Each row comes from the steps of one walk. Every step used is in the known rows, and no mark comes twice. Write the walk behind each row, first mark first.
Known rows:
P/S: [ 2.91 -1.46  1.92  0.35  1.86  0.44  0.56  1.87 -1.99 -3.56 -2.54 -0.50
  3.28 -2.31  0.20 -3.68 -0.68  0.47 -3.36 -1.79 -7.31 -0.62]
W/K/G: [ 3.01 -0.85  1.01 -0.65  3.78  0.20  1.12  1.01 -0.97 -3.23 -2.24  2.15
  2.38 -1.46  0.59 -2.97  1.24  0.25 -4.46 -1.19 -6.73  0.00]
S/P/W: [ 4.18 -0.13  2.93 -1.63  6.88  0.14  0.54  2.57 -2.89 -4.19 -0.86  0.80
  3.08 -0.03  0.40 -1.49 -1.01 -1.80 -4.95 -0.04 -7.34 -1.06]
Z/K: [ 2.26  0.18  1.95 -0.31  2.93  0.25 -0.02  4.04 -1.27 -4.45 -0.71 -0.47
  1.48 -0.56  0.12 -3.22 -1.32  2.64 -1.84 -1.50 -7.17 -1.39]
B/F/G/K/Z: [ 3.75  0.46  2.52 -0.35  0.19  2.34  0.59 -1.48 -0.83 -2.25 -1.08  0.00
 -3.81 -2.37  0.63 -3.91  0.02  1.00 -1.15 -0.61 -7.02  1.27]
Z/K/W/P/X: [ 0.80 -1.42  1.84 -0.26  2.80  1.00 -0.27  1.15 -0.86 -4.37 -1.65 -1.41
  1.43  1.85  0.64 -4.30 -1.30  1.36 -3.08 -1.46 -6.32  0.39]
Z/K/G: [ 1.67 -0.43  2.03 -0.14  4.40 -0.36  0.68  2.90 -0.89 -3.26 -0.84 -0.08
  4.04  0.26  0.41 -2.73 -0.38  1.59 -3.99 -0.72 -6.66 -1.12]
W/P/S/Z/K: [ 0.06 -1.22  3.50  0.73  2.34  0.07  1.04  2.58 -0.22 -3.35 -0.86  1.14
  2.04 -1.03 -0.51 -3.84 -3.33  0.77 -2.91 -1.67 -7.81  0.12]
S/Z/K/W/P/X: [-0.34 -1.95  2.53  0.47  2.82  1.25  0.07  2.02 -0.71 -3.83 -1.49 -0.37
  1.25  2.81  0.37 -3.83 -1.61 -0.31 -3.73 -1.54 -6.95  0.64]
S/Z/K/G/F: [-0.33  0.06  2.07  0.66  4.72 -0.45  1.08  5.08 -1.05 -1.88 -0.36  3.50
  4.57  2.06 -0.58 -3.74 -0.83  2.51 -3.06 -1.73 -6.61  0.28]
F/G: [ 3.57 -0.07  2.00  0.16  3.53  0.58 -0.44  3.33 -2.75 -5.43 -1.75 -0.04
 -1.26 -1.67  0.84 -3.16  0.53 -0.58 -1.90 -0.25 -7.79 -1.56]
P/W/K/Z: [ 4.20 -0.34  2.22 -1.27  2.73  1.24  1.83 -1.12 -1.79 -4.58 -1.76  2.46
  0.80 -1.11  0.73 -2.88  1.07 -1.11 -2.37 -1.19 -6.77  1.14]
G/K/Z/S/P/W: [ 3.48 -0.64  2.87 -0.91  4.68  0.72  1.62 -2.31 -2.39 -1.86  0.27  1.70
  2.83 -1.12 -0.81 -2.14 -1.22 -0.91 -2.78  0.57 -6.94  0.66]
P/S/Z/K/G/X: [-0.78 -1.64  1.76  0.07  5.65  0.82  1.83  1.74  0.21 -2.12 -2.07  0.70
  6.77  1.73 -0.39 -3.80 -1.71  0.17 -5.45 -2.50 -8.20 -0.48]
K/W: [ 3.17 -0.89  1.24 -0.82  1.74 -0.12 -0.16  2.11 -2.11 -3.11 -2.53  0.07
  3.33  1.82  0.92 -1.98  1.21  0.36 -3.16 -1.30 -6.91 -1.14]
W/K/Z/S: [ 2.23 -0.91  1.63  0.25  0.30  1.14  0.72 -4.01 -1.46 -3.12 -1.33  2.08
  0.19 -2.91 -0.61 -2.70  0.28  1.93 -0.38 -1.24 -7.21  0.19]
W/P/S/Z/K/G/F: [-1.16 -0.50  2.93  0.80  4.11 -0.89  1.58  2.51 -0.29 -1.30 -0.86  4.05
  5.14  0.11 -0.88 -4.92 -2.23  2.89 -3.12 -1.60 -6.13  1.62]
W/P/S: [ 2.54 -0.96  2.42 -0.22  1.46 -0.06  0.40 -0.58 -1.47 -3.78 -2.54 -0.39
  1.94 -3.67  0.19 -4.57 -1.74  1.50 -2.78 -1.47 -7.20  0.59]
K/G/F/B: [ 0.82  0.66  1.80 -0.62  4.27  0.20  1.15  4.37 -3.13 -2.66 -2.44  3.64
  2.82  1.73  0.80 -4.33  0.58  1.06 -2.78 -1.36 -6.81 -0.84]
P/S/Z/K/G: [ 0.08 -1.91  3.24  1.24  4.15  0.01  1.80  3.42 -0.37 -1.93 -1.13  1.21
  5.68  0.72 -0.17 -2.60 -1.36 -0.83 -5.32 -1.05 -7.30 -0.34]
W/K: [ 3.53 -0.29  0.65 -0.82  2.22  0.80  0.45  1.84 -1.23 -4.37 -2.13  2.05
 -0.17 -2.56  0.47 -3.49  0.52  1.31 -2.32 -2.11 -7.27 -0.30]
G/K: [ 3.74 -0.11  0.66 -0.52  1.66  0.81  0.53  2.49 -1.83 -2.67 -1.15 -0.61
  0.23 -1.90  0.09 -4.90  0.06  1.09 -1.70 -1.50 -7.08  0.46]
P/W/K: [ 4.89 -0.56  1.39 -1.63  4.66  0.41  0.99  2.60 -1.77 -5.25 -1.83  2.58
  0.96 -1.20  0.53 -3.57  0.55 -1.96 -2.72 -1.75 -6.81  0.20]
S/Z/K/G/X: [-0.25 -0.70  1.51 -0.50  6.05  0.82  1.12  2.12 -0.16 -2.74 -1.57  0.40
  5.14  2.62 -0.15 -3.47 -1.19  0.67 -4.83 -2.42 -8.43 -0.76]

Which walk is each row?
[ 3.33 -1.07  2.13 -0.53  2.38  0.72  1.17 -3.42 -1.91 -3.80 -1.05  2.65
  1.02 -1.82 -0.60 -2.84  0.27 -0.94 -0.72 -1.01 -6.83  0.70] => P/W/K/Z/S
[ 1.74 -0.41  2.74  0.63  2.81  1.32  1.08 -2.98 -1.85 -1.50  0.21  1.97
  0.19 -3.29 -0.81 -1.70 -1.00  1.73 -2.25  1.18 -7.54 -0.25] => F/G/K/Z/S/P
[ 1.94 -1.66  0.88 -0.49  1.77  1.48  0.05  0.02 -1.24 -3.07 -2.03 -1.49
  0.41  0.80  0.60 -5.49 -0.28  0.63 -2.92 -1.43 -6.13  1.84] => G/K/W/P/X
[ 1.22  1.12  1.67 -0.79  2.98  0.52  0.52  5.21 -3.50 -3.59 -2.34  3.29
  0.60  0.93  0.62 -4.84  0.01  1.98 -1.13 -1.99 -7.25 -0.98] => G/F/B
[ 0.81 -2.30  2.59  0.31  0.62  0.16  1.71  0.50 -0.60 -0.99 -2.17  1.85
  3.11 -0.32 -0.23 -4.21 -1.23 -0.94 -3.77 -1.44 -7.25  1.87] => G/K/W/P/S/Z
[ 3.19  0.62  1.22 -1.50  4.48  2.09 -1.27  0.67 -0.66 -4.40 -2.47 -0.59
 -2.30 -0.58  0.60 -4.17 -1.15  1.03 -2.21 -2.65 -8.43 -1.02] => B/F/G/X
[ 3.17  0.01  2.03  0.13  0.90  1.79  1.37 -0.57 -2.01 -3.14 -0.98  0.34
 -1.43 -2.21  0.55 -3.99  1.14  0.59 -0.95  0.03 -7.15  0.90] => F/G/K/Z
[ 1.59 -0.39  2.97  0.17  2.69  1.01  0.43 -3.79 -2.13 -2.01 -0.28  1.24
  1.94 -2.24 -0.71 -0.48 -1.22  2.69 -3.10  0.27 -7.72 -1.13] => K/Z/S/P
[ 2.97 -1.37  2.16 -1.08  7.06 -0.27  1.64 -0.88 -1.30 -2.52 -0.94  3.95
  4.54 -1.22 -0.46 -1.51 -0.12 -1.92 -5.48  0.14 -6.39 -0.17] => Z/S/P/W/K/G
[ 2.84 -0.46  1.85 -1.48  1.36 -0.64 -0.37 -0.58 -1.58 -3.51 -2.61  0.14
  1.59  0.03  0.91 -3.17 -0.19  1.78 -2.43 -0.99 -6.65  0.15] => K/W/P
[-0.33 -1.65  3.58  0.72  3.78 -0.56  1.68  1.45 -0.04 -2.26 -1.17  1.33
  4.57 -0.40 -0.16 -3.36 -2.25 -0.25 -4.91 -0.82 -7.09  0.56] => W/P/S/Z/K/G
[ 1.77  0.33  1.74 -1.49  5.91  0.07  2.17  4.69 -2.74 -3.05 -2.50  6.51
  3.16  1.70  0.73 -4.72  0.76 -1.62 -2.88 -1.53 -6.35  0.26] => P/W/K/G/F/B
[ 0.81 -1.17  2.37  0.04  2.26 -0.06  0.64  4.69 -0.73 -2.56 -1.19  1.49
  3.87  3.67  0.17 -1.60 -0.53  0.00 -3.37 -1.58 -7.50 -1.20] => S/Z/K/W
[ 1.39 -2.04  2.80  1.25  2.16  0.79  1.01  3.22 -1.76 -2.94 -2.08  0.50
  2.77 -0.68 -0.18 -3.08 -1.05 -1.86 -4.26 -1.94 -8.41 -0.30] => P/S/Z
[ 1.62 -0.19  1.46 -0.68  6.97 -0.66  1.36  0.65 -1.56 -1.51 -0.65  6.32
  5.29 -0.41 -1.13 -2.97 -0.40  1.24 -3.50 -0.64 -5.86  0.85] => Z/S/P/W/K/G/F
[ 1.54 -1.12  2.75  0.94  3.10  3.66 -0.05 -2.94 -0.85 -1.57  0.04 -0.20
 -2.91 -1.91 -0.52 -3.03 -1.86  0.71 -3.29  0.03 -7.18  0.96] => B/F/G/K/Z/S/P/X
[ 0.97 -0.50  2.76  0.50  3.08  0.51  0.41  5.13 -1.10 -3.83 -0.34  0.52
  1.33  0.77 -0.19 -2.62 -1.81  0.53 -2.61 -1.79 -8.15 -1.21] => S/Z/K
[ 2.30 -1.58  2.11 -0.27  0.66 -0.22  1.19 -0.26 -0.87 -2.00 -2.60  1.51
  1.96 -2.19  0.31 -4.84 -0.71  0.21 -2.35 -0.30 -6.45  1.40] => F/G/K/W/P/S
[ 1.72 -0.42  2.34  0.14  2.14  1.33  1.13 -3.55 -1.67 -0.79  0.10  1.33
  1.56 -2.85 -1.00 -1.80 -1.24  2.76 -2.66  0.33 -7.38  0.01] => G/K/Z/S/P
[ 2.33 -1.65  1.78 -0.68  0.09 -0.33  1.19 -0.91 -0.57 -1.32 -2.67  0.77
  3.33 -1.80  0.19 -4.89 -0.93  1.15 -2.86 -1.20 -6.17  1.55] => G/K/W/P/S
[ 2.37  0.14  3.15 -0.07  2.10  1.90  0.32 -4.01 -0.79 -0.64  0.25  1.65
 -2.11 -3.35 -0.75 -1.58 -1.94  2.12 -2.31  0.62 -7.33  0.21] => B/F/G/K/Z/S/P
[ 0.70  0.40  1.27 -0.91  4.00  0.47  1.76  4.12 -2.27 -2.49 -2.60  6.02
  2.02  0.62  0.76 -4.65  0.89  1.10 -2.78 -1.85 -6.61 -0.17] => W/K/G/F/B
[ 2.35 -0.79  1.92  0.93  0.66  1.16  0.79 -3.00 -2.14 -2.45 -0.44  0.69
 -0.85 -2.75 -0.70 -3.69  0.16  0.59  0.47  0.04 -7.09  0.49] => F/G/K/Z/S
[ 2.89 -0.29  2.35  0.42 -0.03  1.67 -0.05 -3.88 -0.96 -1.65 -0.44  0.34
 -3.27 -2.87 -0.69 -3.69 -0.80  1.23  0.44 -0.62 -6.95  0.95] => B/F/G/K/Z/S
[ 1.99 -0.46  1.80 -0.72  2.11 -0.28  0.16  3.65 -1.03 -3.01 -1.49  0.49
  3.96  2.25  0.57 -2.10 -0.17  1.98 -2.65 -1.34 -6.62 -1.38] => Z/K/W
[ 2.45 -1.17  1.77 -0.53  1.78  2.18 -0.81 -0.19 -0.31 -2.87 -1.99 -0.99
 -3.27  0.25  0.89 -5.39 -0.99 -0.15 -2.62 -1.20 -6.10  1.98] => B/F/G/K/W/P/X
[ 1.20 -1.37  2.62 -0.49  0.98 -0.75  0.78  0.23 -0.24 -2.63 -2.27  1.06
  4.49 -0.94  0.22 -3.74 -1.99  2.32 -2.92 -1.31 -6.26  0.27] => Z/K/W/P/S
[-2.16 -0.39  3.52  0.13  3.84 -0.17  2.31  4.07 -1.40 -1.58 -1.87  5.57
  3.92  1.37 -0.02 -5.16 -2.25  0.82 -3.22 -1.39 -6.93  0.58] => W/P/S/Z/K/G/F/B
[ 0.95 -1.59  2.27  1.63  3.70  3.04  0.77 -2.02 -1.93 -2.56  0.11 -0.10
 -0.56 -1.56 -0.60 -3.08 -0.73  0.43 -3.13  0.59 -7.40  0.50] => F/G/K/Z/S/P/X
[ 3.71 -0.65  2.84 -1.12  6.58 -0.20  0.22  0.39 -2.80 -3.57 -0.31  1.21
  3.02 -0.57 -0.63 -1.37 -1.69 -1.78 -3.57  0.09 -7.36 -1.16] => Z/S/P/W
[ 3.97  0.00  3.75 -0.97  4.76  1.42  0.81 -2.43 -1.34 -1.66  0.35  2.25
 -1.00 -1.66 -0.60 -1.98 -2.07 -1.95 -2.47  0.81 -6.86  0.83] => B/F/G/K/Z/S/P/W
[ 3.58 -0.14  2.89 -1.63  4.20  1.47  2.10 -1.81 -1.65 -3.70 -1.13  3.64
  1.54 -1.50  0.59 -1.38  0.20 -0.59 -4.16 -0.29 -7.12  0.68] => S/P/W/K/Z
[-0.90 -0.91  2.38  1.29  4.02 -0.46  1.78  4.53 -0.58 -1.16 -0.87  3.83
  6.28  1.22 -0.88 -4.19 -1.30  2.04 -3.64 -1.85 -6.45  0.80] => P/S/Z/K/G/F
